Every row comes from one small tree of marks. The marks that hang from a mark follow it in brackets, in alphabetical order. Every link used is in the known rows. Which tree was each row made from?
In the rows, zero is written as 128.
Known rows
bilu[gulaf[gopifug] tupak[kivo[bopi]]]: [124 126 120 102 102 144 119 132 125 134 104 120 110 127 153 140 119 142
 123 140 123 101 122 139 132 116 116 125 116 143 119 125 101 128 129 137
 130 116 135 136 141 138 130 100 131 128 164]
kivo[mezin nipip tupak]: [130 144 130 108 108 139 104  97 120 132 112 101 125 112 114 137 129 160
 130 136 122 134 127 147 122 125 106 125 129 112 131 130 152 135 131 112
 132 111 121 122 137 119 161 126 123 120 146]
tupak[gofiga[gulaf]]: [123 126 122 136 127 131 132 123 117 127 117 116 120 122 145 113 132  87
 134 133 129 124 121 127 121 116 119 119 124 133 126 126 113 124 129 116
 132 116 131 140 135 171 137 126 120 126 154]
gopifug[tupak[kivo[mezin]]]: [121 142 123 101 120 132 130 119 126 127 115 127 133 122 134 121 121 115
 128 128 129 121 129 135 131 116 122 118 124 108 129 142 115 126 132 121
 131 117 126 114 132 122 135 126 132 119 149]
kefo[gulaf[kivo[tupak[gofiga]] nisu]]: [128 124 118 142  87 128 139 113 117 117 121 116  96 117 160 122 123  99
 130 138 128 123 136 137 146 118 131 108 122 129 131 111 121 115 130 122
 131 120 125 133 127 173 126 132 121 126 148]
gofiga[gulaf]: [124 129 117 128 126 133 131 122 127 122 117 116 116 127 143 115 130 112
 130 131 122 122 130 130 124 118 119 125 131 126 125 133 117 118 128 124
 134 117 135 131 135 154 129 122 126 131 151]
gofiga[gulaf tupak[gopifug kivo]]: [124 136 116 111 142 141 121 119 145 119 105 105 129 114 152 104 141  90
 136 132 119 121 112 139 131 114 117 122 129 125 118 127 103 125 126 144
 130 118 137 119 138 153 136 109 132 122 162]
tupak[gofiga kefo[gulaf[gopifug]]]: [122 117 112 134 119 135 142 132 117 132 111 117 117 130 148 110 112  77
 131 139 129 121 118 129 126 114 143 102 115 149 129 117 107 126 128 120
 129 110 118 150 126 167 136 142 116 125 152]
gopifug[gulaf tupak[kivo]]: [118 128 118 109 116 137 127 119 133 118 117 128 125 138 138 116 124  69
 126 131 134 112 122 137 143 115 127 117 127 108 132 139 113 118 134 118
 129 120 125 112 130 127 130 130 129 127 158]
mezin[fuvo]: [125 123 126 130 125 131 148 124 122 128 118 127 122 137 135 124 126 132
 127 130 129 123 127 138 133 120 111 126 116 134 130 130 121 116 133 114
 132 117 139 130 133 134 127 107 128 126 136]
gopifug[tupak]: [119 135 120 112 119 135 136 124 129 123 120 130 132 124 132 125 125 119
 128 127 128 117 126 135 133 120 119 119 125 115 136 142 132 125 133 115
 133 114 125 119 137 128 128 136 127 126 140]
nipip[fuvo]: [125 129 128 122 116 139 119 125 130 126 115 122 140 132 139 122 125 134
 126 129 126 122 128 136 133 127 118 125 128 128 135 125 135 122 132 119
 132 125 130 135 130 115 127 134 130 124 144]
bilu[gulaf[gopifug] tupak[kefo]]: [119 119 117 113  97 154 130 134 133 135 104 120 109 120 156 141 115 164
 122 136 118 104 124 133 125 119 130 117 114 143 124 128 107 127 129 137
 132 100 121 142 141 133 132 126 129 128 148]
gugo[bilu[tupak] gofiga[gulaf[nisu]]]: [122 129 123 119 112 141 154 129 115 114 134 119  92  95 153 139 140 140
 120 134 131 116 134 123 112 120 118 121 116 137 125 120 105 119 131 132
 133 105 133 131 148 173 122 111 127 130 146]
bilu[gulaf[nisu] tupak]: [120 120 125 127  88 146 127 125 123 129 116 121 100 112 152 153 123 180
 122 136 124 111 128 129 136 117 118 123 117 124 128 130 126 118 132 119
 133 101 131 133 145 141 119 119 131 130 145]
nipip[doso]: [121 141 115 111 114 136 125 131 123 117 122 129 114 137 132 125 123 126
 126 137 123 126 139 131 132 124 128 118 126 125 132 129 134 117 133 124
 133 124 135 132 134 132 122 131 127 123 141]
kivo[mezin]: [125 134 125 120 120 135 120 115 119 133 118 121 120 124 120 134 116 148
 127 131 127 129 134 132 120 125 123 122 128 109 128 139 121 123 130 123
 132 115 124 128 140 124 127 121 128 121 140]
bilu[gulaf[kivo] tupak]: [124 129 127 131  89 150 133 133 129 127 111 132 108 113 158 145 124 143
 123 134 121 103 136 137 137 122 118 128 118 139 125 129 110 119 132 136
 133 113 133 133 142 149 127 113 131 129 149]
kefo[gulaf[gopifug kivo]]: [132 124 112 128  99 136 143 132 129 120 118 129 104 135 150 108 111  91
 127 135 123 110 134 136 138 121 139 111 122 139 123 113 103 120 128 143
 131 128 129 133 132 163 125 121 122 130 156]
gugo[kivo]: [123 126 123 123 112 131 144 126 125 125 119 130 115 123 145 124 116 100
 131 131 125 118 132 141 125 123 127 125 125 136 126 132 114 129 130 122
 132 123 136 119 131 141 139 121 126 132 141]
gofiga[tupak[gopifug]]: [123 133 119 116 136 145 122 121 142 123 112 117 135 113 128 124 133 118
 134 131 124 120 110 142 132 124 119 119 126 120 130 134 127 129 129 136
 131 114 129 122 146 134 129 118 128 122 142]
gugo[gofiga[gulaf tupak]]: [123 128 118 116 124 138 141 130 137 120 122 108 127 114 143 128 135 130
 129 133 126 120 119 134 117 120 113 121 129 133 120 122 108 128 130 134
 132 113 136 123 139 162 139 102 128 124 147]
gulaf[kivo[nipip] nisu]: [134 136 120 136  96 118 134 117 135 122 122 129  98 109 142 121 115 118
 129 131 130 125 131 143 140 123 121 125 126 120 133 111 136 125 130 110
 134 125 140 123 144 155 139 121 125 126 158]
gugo[bilu kivo]: [121 130 126 126 118 133 153 130 109 120 128 141 111 116 146 126 123 106
 126 129 126 115 132 135 116 127 127 125 123 143 126 132 108 129 129 130
 132 120 138 122 137 150 129 122 126 137 134]
kivo[bopi[fuvo] tupak[gofiga]]: [117 138 135 113 121 123 108 111 106 130 108 102 133 128 140 136 135 124
 133 141 133 126 129 156 132 132  99 124 127 137 140 124 145 131 133 120
 131 120 125 142 136 143 140 129 120 123 143]
bilu[gulaf tupak]: [121 126 128 127 101 154 128 131 123 130 112 125 116 118 147 149 127 157
 123 135 121 107 126 132 131 119 115 126 117 134 126 137 120 120 132 124
 132 105 130 134 143 137 125 116 130 131 143]
gugo[gofiga[tupak]]: [125 130 122 116 122 136 141 131 135 123 126 118 137 112 130 135 129 131
 131 134 130 119 115 137 121 122 114 119 124 131 125 125 112 131 132 129
 131 115 133 120 143 145 138 101 128 124 138]
bopi[bedefil]: [125 130 131 123 123 131 118 124 125 127 117 133 130 135 140 128 120 131
 135 132 122 116 119 133 121 126 122 108 131 126 129 139 126 120 134 128
 133 113 131 124 134 129 126 140 126 129 132]
gofiga[gulaf[gopifug[tupak[kefo]] kivo]]: [123 130 106 109 105 133 140 127 144 120 111 121 105 121 164 102 120 105
 126 127 121 114 137 136 127 122 132 117 129 133 123 118 103 127 126 147
 133 116 126 129 132 159 138 137 127 125 161]
gulaf[gopifug kivo[bopi] nisu]: [130 125 105 111  92 113 126 120 135 124 119 126  83 123 149 125 105 131
 125 134 133 117 136 144 138 130 129 118 130 124 130 108 118 129 126 136
 133 128 133 132 144 155 122 120 125 125 161]
gulaf[gopifug[tupak[gofiga]] kivo]: [126 131 115 106  99 131 142 129 139 123 117 134 114 116 151 106 115  92
 130 128 130 108 128 139 133 126 131 112 121 131 127 116 106 135 129 143
 131 122 123 127 139 155 140 130 123 121 157]
kefo[gulaf[kivo[tupak]]]: [129 130 119 136  97 136 137 119 122 117 118 122 113 126 152 121 125  92
 130 137 122 118 138 141 143 121 129 115 124 135 130 122 117 115 131 131
 131 125 127 130 124 160 127 127 123 130 144]
tupak[gofiga[gulaf] gopifug kivo]: [126 132 120 124 146 134 124 121 127 123 105 112 109 114 151  91 133  30
 140 136 129 119 109 132 130 108 127 116 111 140 120 122  94 118 127 128
 129 126 126 136 133 163 143 120 121 118 168]
bilu[gulaf[kivo[tupak] nisu]]: [124 123 120 135  75 130 124 118 125 124 118 121  94 116 161 137 118 167
 127 135 121 115 130 138 141 123 122 119 127 126 127 119 121 116 130 129
 133 114 126 130 135 141 128 125 129 129 138]
kivo[bopi[bedefil]]: [123 133 124 120 128 124 107 123 116 130 113 126 124 146 132 142 120 127
 130 136 127 121 121 141 124 130 111 119 137 132 135 137 138 123 133 119
 133 119 135 131 135 137 122 136 124 128 144]
gulaf[gopifug nisu]: [128 119 109 109 103 123 132 118 135 125 124 123  98 122 139 117 109 155
 129 132 129 119 123 131 130 122 132 110 122 113 126 119 118 127 127 127
 133 115 129 127 145 132 123 123 125 127 147]
gofiga[gulaf tupak]: [121 133 116 121 127 139 128 121 136 122 114 109 138 121 147 120 140 138
 131 130 119 125 120 134 124 120 110 124 139 121 123 130 118 130 128 135
 132 110 142 122 139 160 131 115 131 127 149]

Which tree is each row?
[122 123 111 135 134 145 132 128 129 122 105 116 106 126 139 115 116  69
 131 137 122 121 121 135 135 115 146 111 113 143 135 128 119 110 129 123
 130 114 112 140 129 141 126 147 119 125 148]
tupak[gopifug kefo[gulaf]]
[126 126 115 125 117 126 129 126 123 127 113 116 105 125 154 109 124  78
 131 135 131 118 127 135 123 123 120 120 127 144 124 112 105 130 126 135
 131 124 131 144 137 184 139 121 119 123 167]
tupak[gofiga[gulaf[gopifug kivo[bopi]]]]
[123 120 123 110  95 156 128 133 131 131 111 123 110 120 149 141 121 166
 122 136 119 100 124 132 127 121 121 120 115 136 120 129 111 127 130 140
 132 105 127 136 146 135 129 113 129 130 150]
bilu[gulaf[gopifug] tupak]
[118 134 121 122 113 135 140 124 127 121 116 123 122 116 152 112 132  85
 130 128 130 118 128 132 130 119 120 118 125 128 130 127 120 126 130 122
 132 114 126 128 132 166 137 139 124 122 155]
gopifug[tupak[gofiga[gulaf[kivo]]]]
[123 131 126 140 106 138 138 136 109 123 125 144 109 121 148 130 122 136
 121 131 123 109 127 130 124 126 123 124 124 142 127 127 106 118 129 137
 133 119 134 136 142 149 118 118 128 137 135]
gugo[bilu[gulaf[kivo]]]
[124 123 122 131  73 133 116 113 122 128 115 117  90 113 155 144 114 186
 123 135 122 120 136 136 135 124 124 119 128 117 125 120 120 116 129 132
 133 112 121 130 135 135 129 124 131 124 139]
bilu[gulaf[kivo[mezin tupak] nisu]]
[121 118 115 100 104 138 158 134 138 118 122 116  96 115 159 119 120 105
 125 132 124 110 132 136 112 120 129 118 121 149 112 113  95 132 129 141
 132 118 127 116 130 162 153 114 125 126 156]
gugo[gofiga[gulaf[gopifug[tupak]]] kivo]
[120 155 132  95 113 129  95 114 113 122 106 101 123 137 128 138 136 148
 125 145 124 131 138 164 137 132  95 133 132 138 140 113 178 131 135 115
 133 126 137 133 137 129 151 131 122 121 156]
kivo[bopi[fuvo] nipip[doso] tupak]
[129 115 110 125 101 133 138 124 124 121 122 119  96 133 144 116 110 130
 126 136 126 118 126 129 138 116 139 106 120 123 125 115 118 118 128 125
 131 117 128 132 135 153 116 125 122 130 151]
kefo[gulaf[gopifug nisu]]
[126 125 117 111 125 137 106 106 132 122 111 114  89 123 132 115 116  78
 130 135 134 122 122 136 136 117 140 114 119 103 125 129 106 109 130 129
 128 122 116 120 139 122 126 122 127 117 164]
tupak[gopifug[gulaf[nisu]] kivo[mezin]]
[130 124 115 146  93 127 143 124 122 117 124 127  94 126 154 120 115 103
 126 135 128 121 139 134 146 118 137 113 124 126 130 116 118 111 130 121
 132 124 133 131 131 169 115 127 124 130 151]
kefo[gulaf[kivo nisu]]
[125 122 113 114 109 143 142 130 125 121 118 123 116 137 138 113 116 110
 124 134 123 110 125 132 136 117 135 107 121 129 126 125 118 123 129 130
 131 117 123 127 131 147 125 131 122 129 152]
kefo[gulaf[gopifug[tupak]]]
[124 122 127 111 101 148 128 133 125 135 106 122 113 115 160 127 123 122
 129 139 126 100 115 131 128 113 122 115 107 144 115 122  90 130 129 137
 129 111 129 139 140 150 139 104 128 125 163]
bilu[gulaf[gopifug] tupak[gofiga kivo]]
[129 126 117 140  92 129 135 119 118 121 122 122  91 124 146 126 112 122
 123 135 127 126 145 132 140 120 138 112 126 117 127 117 118 111 129 125
 132 120 128 130 132 165 116 126 126 125 152]
kefo[gulaf[kivo[mezin] nisu]]
[125 146 122 108 118 134  96 128 121 124 108 113 123 147 123 136 127 128
 117 141 127 131 129 149 134 129 105 135 136 141 140 110 176 128 134 102
 133 132 142 139 133 132 141 134 125 120 169]
kivo[bopi nipip[doso fuvo]]
[120 132 132 138 103 148 140 136 105 125 121 138 108 105 156 139 134 124
 121 134 127 107 129 128 122 124 119 123 115 148 127 126 104 123 131 136
 132 110 133 142 146 168 123 118 127 132 144]
gugo[bilu[gulaf[kivo] tupak[gofiga]]]
[124 138 126 111 124 143 154 134 116 116 129 123 110 100 155 128 143 103
 124 135 129 112 131 126 111 116 116 123 114 146 119 124  85 121 131 137
 132 114 138 129 141 168 131 100 129 130 151]
gugo[bilu[tupak[kivo]] gofiga[gulaf]]
[125 132 111 123  93 124 127 106 139 119 113 115  89  99 161 124 119 114
 134 134 126 126 136 147 145 125 134 113 121 123 138 117 125 117 129 130
 132 116 116 128 133 140 132 144 126 120 141]
gulaf[kivo[tupak[gopifug kefo]] nisu]
[115 117 114 115 101 136 127 113 132 117 124 124 105 131 135 129 121 114
 122 130 136 118 126 134 144 120 129 114 131  96 138 135 137 116 134 111
 132 110 120 113 138 132 119 145 127 127 151]
gopifug[gulaf[nisu] tupak]
[135 129 118 124  99 139 133 126 127 125 114 122 101 129 136 113 109 107
 123 136 122 117 134 140 131 122 135 115 123 133 120 110 116 126 127 137
 131 126 127 131 136 163 140 118 121 125 167]
kefo[gulaf[gopifug kivo[mezin nipip]]]
[132 124 108 115  87 119 137 120 142 121 124 131  88 113 155 112 106 135
 129 130 129 116 135 137 137 127 136 112 124 118 126 108 108 127 127 141
 133 125 131 127 144 149 125 120 126 126 154]
gulaf[gopifug kivo nisu]
[122 126 116 100 115 135 136 127 131 127 117 125 122 122 136 112 117 113
 130 130 130 111 117 133 127 121 127 109 118 125 128 127 117 136 129 132
 131 114 120 127 140 140 138 132 121 123 150]
gulaf[gopifug[tupak[gofiga]]]
[125 133 108  97 128 129 119 121 139 125 106 105 131 131 154 111 132 122
 130 134 122 119 115 142 123 118 110 122 138 129 116 121 102 138 125 147
 130 120 145 123 137 161 136  99 132 124 169]
gofiga[gulaf[gopifug] tupak[kivo[bopi]]]
[124 120 115 117 110 143 143 131 121 123 117 121 116 134 141 111 118  98
 126 135 127 112 121 131 133 115 135 104 118 133 125 120 116 124 129 129
 130 115 121 132 131 159 127 134 119 127 155]
kefo[gulaf[gopifug[tupak[gofiga]]]]
[118 120 111 116 111 140 113 100 135 120 108 103  98 115 143 127 126 103
 134 138 126 125 122 144 139 122 133 111 122 118 140 130 133 114 131 123
 130 108 105 128 130 117 135 152 122 123 139]
kivo[tupak[gopifug[gulaf[nisu]] kefo]]
[125 135 135 113 111 146 162 135 115 119 129 130 104  92 142 142 133 103
 121 135 130 110 130 140 108 124 115 129 111 160 122 117 113 138 133 124
 132 114 139 119 144 165 155 102 124 132 151]
gugo[bilu[tupak] gofiga kivo[nipip]]
[123 130 129 110 107 137 123  99 117 132 114 105 118 123 130 140 132 174
 127 133 124 133 138 143 125 126 108 121 122 114 129 133 129 121 133 126
 131 107 121 126 129 115 139 117 129 117 130]
kivo[mezin[fuvo] tupak]
[125 128 119 136 132 139 126 122 131 120 109 116  97 109 151 100 132  45
 136 134 128 118 121 132 129 120 129 119 116 142 126 118 109 118 127 136
 131 122 120 141 139 174 138 133 117 120 163]
tupak[gofiga[gulaf[kivo]] gopifug]
[119 133 113 118 138 143 125 122 144 126 105 113 135 112 135 124 128 115
 134 132 122 124 111 143 131 122 127 116 125 127 134 132 124 130 128 133
 130 107 124 127 141 133 134 131 128 121 141]
gofiga[tupak[gopifug kefo]]
[125 132 113 126  84 117 133 107 134 121 118 120 100 105 163 127 119 134
 132 133 127 128 141 145 142 126 130 115 127 120 137 118 123 121 130 125
 133 116 124 127 131 143 133 139 127 124 138]
gulaf[kivo[tupak[kefo]] nisu]
[128 124 112 143  97 121 134 124 116 119 120 123  92 134 150 130 114  99
 123 138 130 122 139 139 146 120 130 118 129 130 134 115 126 113 130 117
 132 126 135 135 132 175 113 127 123 129 158]
kefo[gulaf[kivo[bopi] nisu]]
[121 127 113 123 115 131 127 114 137 121 118 104 121 114 153 123 137 159
 130 129 122 130 121 133 129 118 113 120 139 110 124 125 125 127 127 128
 133 107 141 121 141 164 124 117 132 126 150]
gofiga[gulaf[nisu] tupak]
[125 133 111 104 102 137 130 121 139 122 112 117 101 119 153 108 120 127
 124 126 121 117 143 133 122 125 129 118 132 120 118 121 105 128 126 153
 133 117 124 125 137 157 137 129 128 121 163]
gofiga[gulaf[gopifug[tupak] kivo[mezin]]]
[122 138 114 111 141 136 126 123 144 126 103 116 140 113 143 113 127  92
 137 133 124 123 108 144 134 116 128 115 122 130 128 131 107 129 128 134
 129 115 129 122 136 131 139 119 132 119 148]
gofiga[tupak[gopifug kefo kivo]]
[118 139 140 108 129 126  92 119 106 136 106 115 123 144 129 145 116 172
 124 136 129 127 139 148 116 138 110 119 139 122 132 133 140 123 133 136
 132 115 128 134 140 126 126 134 128 120 145]
kivo[bopi[bedefil fuvo] mezin]
[123 116 114 125 124 141 116 113 137 117 117 119  88 124 129 120 120  85
 129 135 133 118 118 135 140 122 136 116 120 111 135 129 128 109 131 122
 131 118 116 125 144 129 120 136 121 125 154]
tupak[gopifug[gulaf[nisu]]]
[118 119 110 126 135 145 119 120 139 123 106 118 103 130 132 118 116  60
 130 135 129 119 119 138 135 121 144 115 120 129 137 133 119 111 130 124
 130 113 109 134 136 127 129 149 121 125 151]
tupak[gopifug[gulaf] kefo]
[131 133 115 103  91 130 129 115 141 122 116 124 111 115 153 114 119 123
 133 132 122 111 135 147 134 131 126 115 125 130 126 117 106 132 128 152
 132 126 123 126 136 137 142 122 125 126 145]
gulaf[gopifug kivo[tupak]]
[129 129 127 125 141 139 112 116 130 125 106 116 109 121 129  98 128   4
 137 140 138 116  98 141 137 111 127 119 110 135 126 118 116 122 131 110
 127 129 123 128 139 151 155 118 116 119 180]
tupak[gofiga gopifug[gulaf] kivo[nipip]]
[121 126 110 119 127 140 122 112 143 118 112 101 107 107 149 118 138 135
 131 130 122 127 116 135 131 119 119 118 132 113 125 122 127 123 126 135
 132 107 132 122 145 159 125 123 129 121 154]
gofiga[gulaf[nisu] tupak[gopifug]]
[124 134 121 118 127 123 136 120 121 137 106 120 125 130 145 119 115 116
 129 133 129 132 131 137 126 113 129 120 117 130 125 132  95 119 130 119
 129 115 130 131 123 124 139 115 133 117 145]
tupak[kefo kivo[mezin[fuvo]]]
[125 134 124 112 107 127 122 110 119 127 110 110 114 123 137 141 127 107
 129 138 124 124 126 159 128 126 104 134 131 144 132 123 148 140 131 108
 132 123 136 119 129 144 160 122 121 130 154]
gugo[kivo[bopi nipip tupak]]
[119 132 122 122 121 127 142 128 101 123 124 135 106 126 142 139 123 103
 122 133 128 118 134 142 116 129 118 130 130 149 131 131 119 132 129 124
 133 123 141 127 137 155 126 121 125 137 142]
gugo[bilu kivo[bopi]]
[122 120 117 132 133 136 122 116 126 121 113 106  90 109 146 107 131  76
 135 135 130 124 114 128 128 115 129 114 115 129 128 119 121 117 127 122
 131 114 119 139 141 167 131 136 117 119 160]
tupak[gofiga[gulaf[nisu]] gopifug]
[126 130 114 129 100 125 128 112 129 121 119 114  87 114 157 119 121 137
 126 129 125 130 147 131 127 123 127 123 134 112 123 119 113 116 127 133
 134 117 132 128 138 164 126 124 129 123 157]
gofiga[gulaf[kivo[mezin] nisu]]
[129 130 123 129 104 138 115 115 132 123 116 126 106 130 125 125 117  88
 123 133 132 121 134 142 133 129 126 126 133 115 129 124 124 121 132 122
 131 125 126 122 140 143 141 122 124 126 164]
gopifug[gulaf[kivo[mezin nipip]]]
[115 125 125 120  98 135 129 122  96 125 117 122  98 124 155 152 128 142
 120 138 121 112 129 144 118 129 111 129 130 155 128 128 123 130 130 131
 132 115 131 129 130 147 132 123 126 138 135]
gugo[bilu[gulaf] kivo[bopi tupak]]
